Each row comes from the steps of one path. Every step used is in the known rows, and no mark comes twice. Write the path behind each row, first mark first.
Known rows:
mafet zoziz lito pemif: [-27  12  24  -2  -2 -15 -24  -1  18  -3   0  13 -20   8  19 -32 -34  -7
  -1   1  12   5  24   0 -26]
pemif ranoted: [-20   3  -1  -2   9 -11  -6   6  -4  -4   4   5  -3  -1   6  -8   3  37
  -6   1  -6 -31   4  -1   9]
meso lito digaro: [-25  -4  14  -6  -3  -1   1   3   4  -5   4   8  -2   6 -31   4   4  -7
  -5 -15  -2  16 -27  -4  29]
ranoted lito digaro: [ -5  -5  14  27  -6  -2   2  14   3  -2 -19   2   3   6 -15   9 -28   5
 -10  -1  -7  -4 -56  -2  32]
ranoted meso lito digaro pemif mafet: [-44 -16  24 -27   7 -23  -6  12  -8 -33 -21   0   5  -2 -43 -75 -11 -19
 -17   4 -43  -2 -61  -1  12]
zoziz lito digaro pemif ranoted meso: [-22  16  23 -37  10 -22   1  33 -27 -29 -24  -4 -20  -1   5 -40 -29  31
   3  22 -38 -37 -21  -3   9]
zoziz mafet: [ -5  14   4 -17  -8   8 -30  -1   6   2  27  -8 -17  -4   2 -10  -3  18
   7   2   6  -2   2   7  -1]
lito meso: [-17  -4   3  -2  -7   1  -3  -2  -5   5   4  -1  -1   4 -12 -18   3  -5
  33   2   1   2  30   4  13]
mafet pemif: [-16  -9  -1  30   3  10 -16   0  22 -18 -11  -2   1   2 -12  -7  -6   4
 -12   4  -1  -1   5   2  -7]
meso ranoted: [-19   5   0   2  10   1  -6   3  -3  -6   3   5   2   3   7  -4  34   8
  -4  -1   2 -24 -17   2   8]
zoziz lito: [ -3  18  12 -24  -1   5  10  17  -8   0  -5   7 -20   1   8  -8   3  -6
  15   8   3   0  34  -1 -17]
pemif ranoted meso: [ -2   3   5 -21  15 -12 -13  12  -6 -19 -17   1   6  -2  -6 -11  -9  36
 -13  12  -8 -35 -38  -2  14]
zoziz mafet pemif ranoted digaro: [-43   8  13  -9  -5   9 -48  17  25 -24   9  -5 -14 -21  27 -17 -10  49
 -18  -1  -6 -41   2 -10  -5]
zoziz lito digaro pemif: [-22  12  19 -18  -5  -9  13  20 -19 -12  -7  -7 -27   0  10 -29 -19  -5
  16  10 -30  -1  17  -1  -7]
ranoted meso: [ 20  -1   6 -19   8  -1  -7   6  -3 -13 -23  -4   9   1 -10  -4 -12  -1
  -7  11  -2  -4 -44   0   5]
ranoted digaro pemif mafet zoziz: [-46 -13  27  12  -3 -24 -28   8  22 -16 -23  -1   3 -22  51 -67 -10 -32
 -30   1 -44 -17   6 -18 -21]
meso lito pemif mafet zoziz: [-71 -16  24   5   3 -28 -37 -13  32 -13   6  23   3   8 -22 -73 -12 -19
 -24 -14   1  10 -10   0 -12]
lito digaro pemif mafet: [-43 -10   9  -7  -2 -20   3   6 -13 -13  -1  -4  -5  -2   4 -74 -21 -11
 -10   5 -39 -11 -13   1  13]
mafet zoziz lito meso ranoted: [-42  19  26  10   4   1 -30  14  16   0  -6  13 -18  13  23 -33  39 -11
  22   6   4 -19  53  -1   9]
mafet zoziz lito: [ -5  18  23  10   1  -1 -20  11  25   2 -15  11 -21   6  26 -11   1 -15
  -7   7   1   3  42  -7  -9]
pemif lito digaro: [-24  -5  12  -8  -5 -11   3   6  -1  -1   2   6  -1   8   1 -48 -19  -2
   1  -6 -12   3 -22  -2  34]
digaro pemif: [-16  -6   4  12   0 -15   1   1  -9 -12  -5 -13  -2  -7   1 -23  -3  -1
   8   6 -28  -2   5   2 -25]
digaro pemif mafet: [-39 -11   4  -2   1 -20   0   3 -10 -13  -3  -4  -2  -8   2 -74  -3 -11
  -3   7 -36 -12   8   4 -22]
zoziz mafet pemif ranoted meso lito: [-41   2  17  -9  11   3 -63  14  27 -40  -1  -1 -11  -2 -47 -27   6  53
 -17   6  -3 -25 -39   6  -1]
meso ranoted digaro pemif lito: [-60  -8  24 -11   1 -24  -1  19 -10 -22 -13  -4   5 -19  37 -67  26  -6
   7  -3 -44 -31 -23 -11 -24]
lito pemif mafet: [-45 -10   2 -26  -2 -19  -3  -9  -8  -8  15  10  -1   2  -8 -72 -33  -3
  -4  -2   3  -7 -13   8 -13]

Write each row's path:
[-42  -4  10  22   2 -16  -8   4  -2 -13  -4   7   7   7 -19 -17  -9  22
   1  -1   8 -26 -70  10 -13]	meso ranoted lito pemif
[-36  -6  -2  28  11   0 -21   8  18 -22  -8   5  -2   1  -5 -15  -3  42
 -17   4  -7 -33  10   0   3]	mafet pemif ranoted
[-18  -4   7   6  -4 -14   4   3 -12 -10  -3 -13  -4  -1   3 -22 -22   0
   3   3 -31   0 -17   0  10]	lito digaro pemif
[-60  -1  13  42  -8   5 -56  17  26 -19   4  -6 -15   0 -33 -37 -12  62
  20  12  -2 -37   6  11  11]	zoziz mafet pemif ranoted lito meso
[-68 -15  13 -28   0 -22  -5  -8  -1 -14  17  17   0   4 -40 -70 -11 -10
  -4 -14   3   7 -18   6 -20]	meso lito pemif mafet
[-48   9  14 -52  -2 -15   8   8 -16 -10  11  17 -21   3  -2 -81 -31  -8
   8   5   5  -8  21   7 -30]	zoziz lito pemif mafet
[ -2  -7  16 -21   9  -4  -8   7   3 -20 -20   2   8   2 -44  -2  10  -8
  -7   0  -3  10 -47  -1  -2]	ranoted meso lito
[-62  -7  18   3   6 -28  -5  13 -11 -20   2   0  -7   0 -25 -27   4  30
  -2  -7 -40 -19 -19  -1  13]	meso lito digaro pemif ranoted
[-65  -8  12   9   4 -22  -8   5  -5 -15  -3  18   7   5 -18 -68  -9  11
 -12   1   1 -37 -67  12  -9]	meso ranoted lito pemif mafet
[ -9  19  26   4  -3   0 -18  14  22   3 -13  14 -22  10  28 -10 -18 -15
 -13   2  -2   4  21 -10  26]	mafet zoziz lito digaro
[-39  -2  10   9  -7   5 -45   3  29 -19  14  -5 -16  -1  -9 -68  -7  22
   2   1  -2   0   7   7  -9]	zoziz mafet pemif lito
[-80 -11  19 -22  -3 -16  -5  15 -16 -22  -5  -4   5 -20  27 -87  29 -21
  17   2 -39 -41  12  -6  -8]	lito meso ranoted digaro pemif mafet
[-21  -9  11  32 -10  -2  -3  11   2   0 -16  -4   5   4 -28 -10  -7   1
  30   6  -3  -2  -5   3   9]	ranoted lito meso
[-46  17  30  14   5 -25 -24  21   8 -11 -14   6 -29   3  37 -40 -17  23
  -9   9 -36 -30  27  -7   9]	mafet zoziz lito digaro pemif ranoted
[-40  -4  18  42   1 -16  -3  18  -9 -17 -21  -7   4   1  -7 -18   3  14
  -4   5 -33 -30 -70   4  13]	meso ranoted lito digaro pemif
[-41 -14  25 -13  -9 -25   6  16  -6 -16 -16 -11   2 -23  30 -64  -8 -15
  11  -2 -44  -6  -4 -13 -32]	ranoted digaro pemif lito
[-57 -12  15  40  -2 -28  -9  19 -13 -15 -18 -10   0  -5 -21 -41  -6  40
  35  14 -37 -37   5   7  -7]	digaro pemif ranoted lito meso
[-45 -10  21  27  -1 -26 -29  -1  19 -11 -11   3  -4   0  23 -76 -22 -20
 -30   4 -41  -8  -4  -4  20]	lito digaro pemif mafet zoziz
[-38  19  15 -24   1   6   3  19 -16  -4   4  11 -19   8   3 -31  41  -2
  42   7   5 -22  45   5   3]	zoziz lito meso ranoted
[-58  11  30 -33  -6  -6   7  30 -23 -18 -10  -7 -17 -14  35 -44  31 -16
  43   9 -30 -30  42 -10 -27]	zoziz lito meso ranoted digaro pemif
[-44 -11  10 -15  -2 -16  -6 -10  -1 -10  15   8   1   6 -42 -19 -11   2
   8 -15  10  17 -22   5 -23]	meso lito pemif
[-19  -8  16  -9  -7 -11   5  11  -8 -16 -16 -15   2 -23  31 -14  -9 -14
   2   1 -35  -9  -3 -14 -31]	ranoted digaro pemif
[-44 -12  16  33   4 -26 -32  -3  21 -12 -15   0  -1  -5  22 -77  -4 -20
 -23   7 -38 -10  14  -2 -15]	digaro pemif mafet zoziz
[-28  16  27 -25  14 -28 -35  12   9 -19 -18  15 -15   8  11 -42 -43  30
 -11  13   3 -29 -15  -1 -12]	mafet zoziz lito pemif ranoted meso
[-63 -10  18  28   4 -21  -2  20  -9 -22 -19   3   3  -1  -5 -70   3   1
 -17   8 -40 -41 -67   5  16]	meso ranoted lito digaro pemif mafet
[-36 -13  12   7  -3 -27   1   5  -7 -12  -6  -9  -2  -6   1 -72  -2  -1
  18   5 -39   1   4   4 -27]	digaro pemif lito
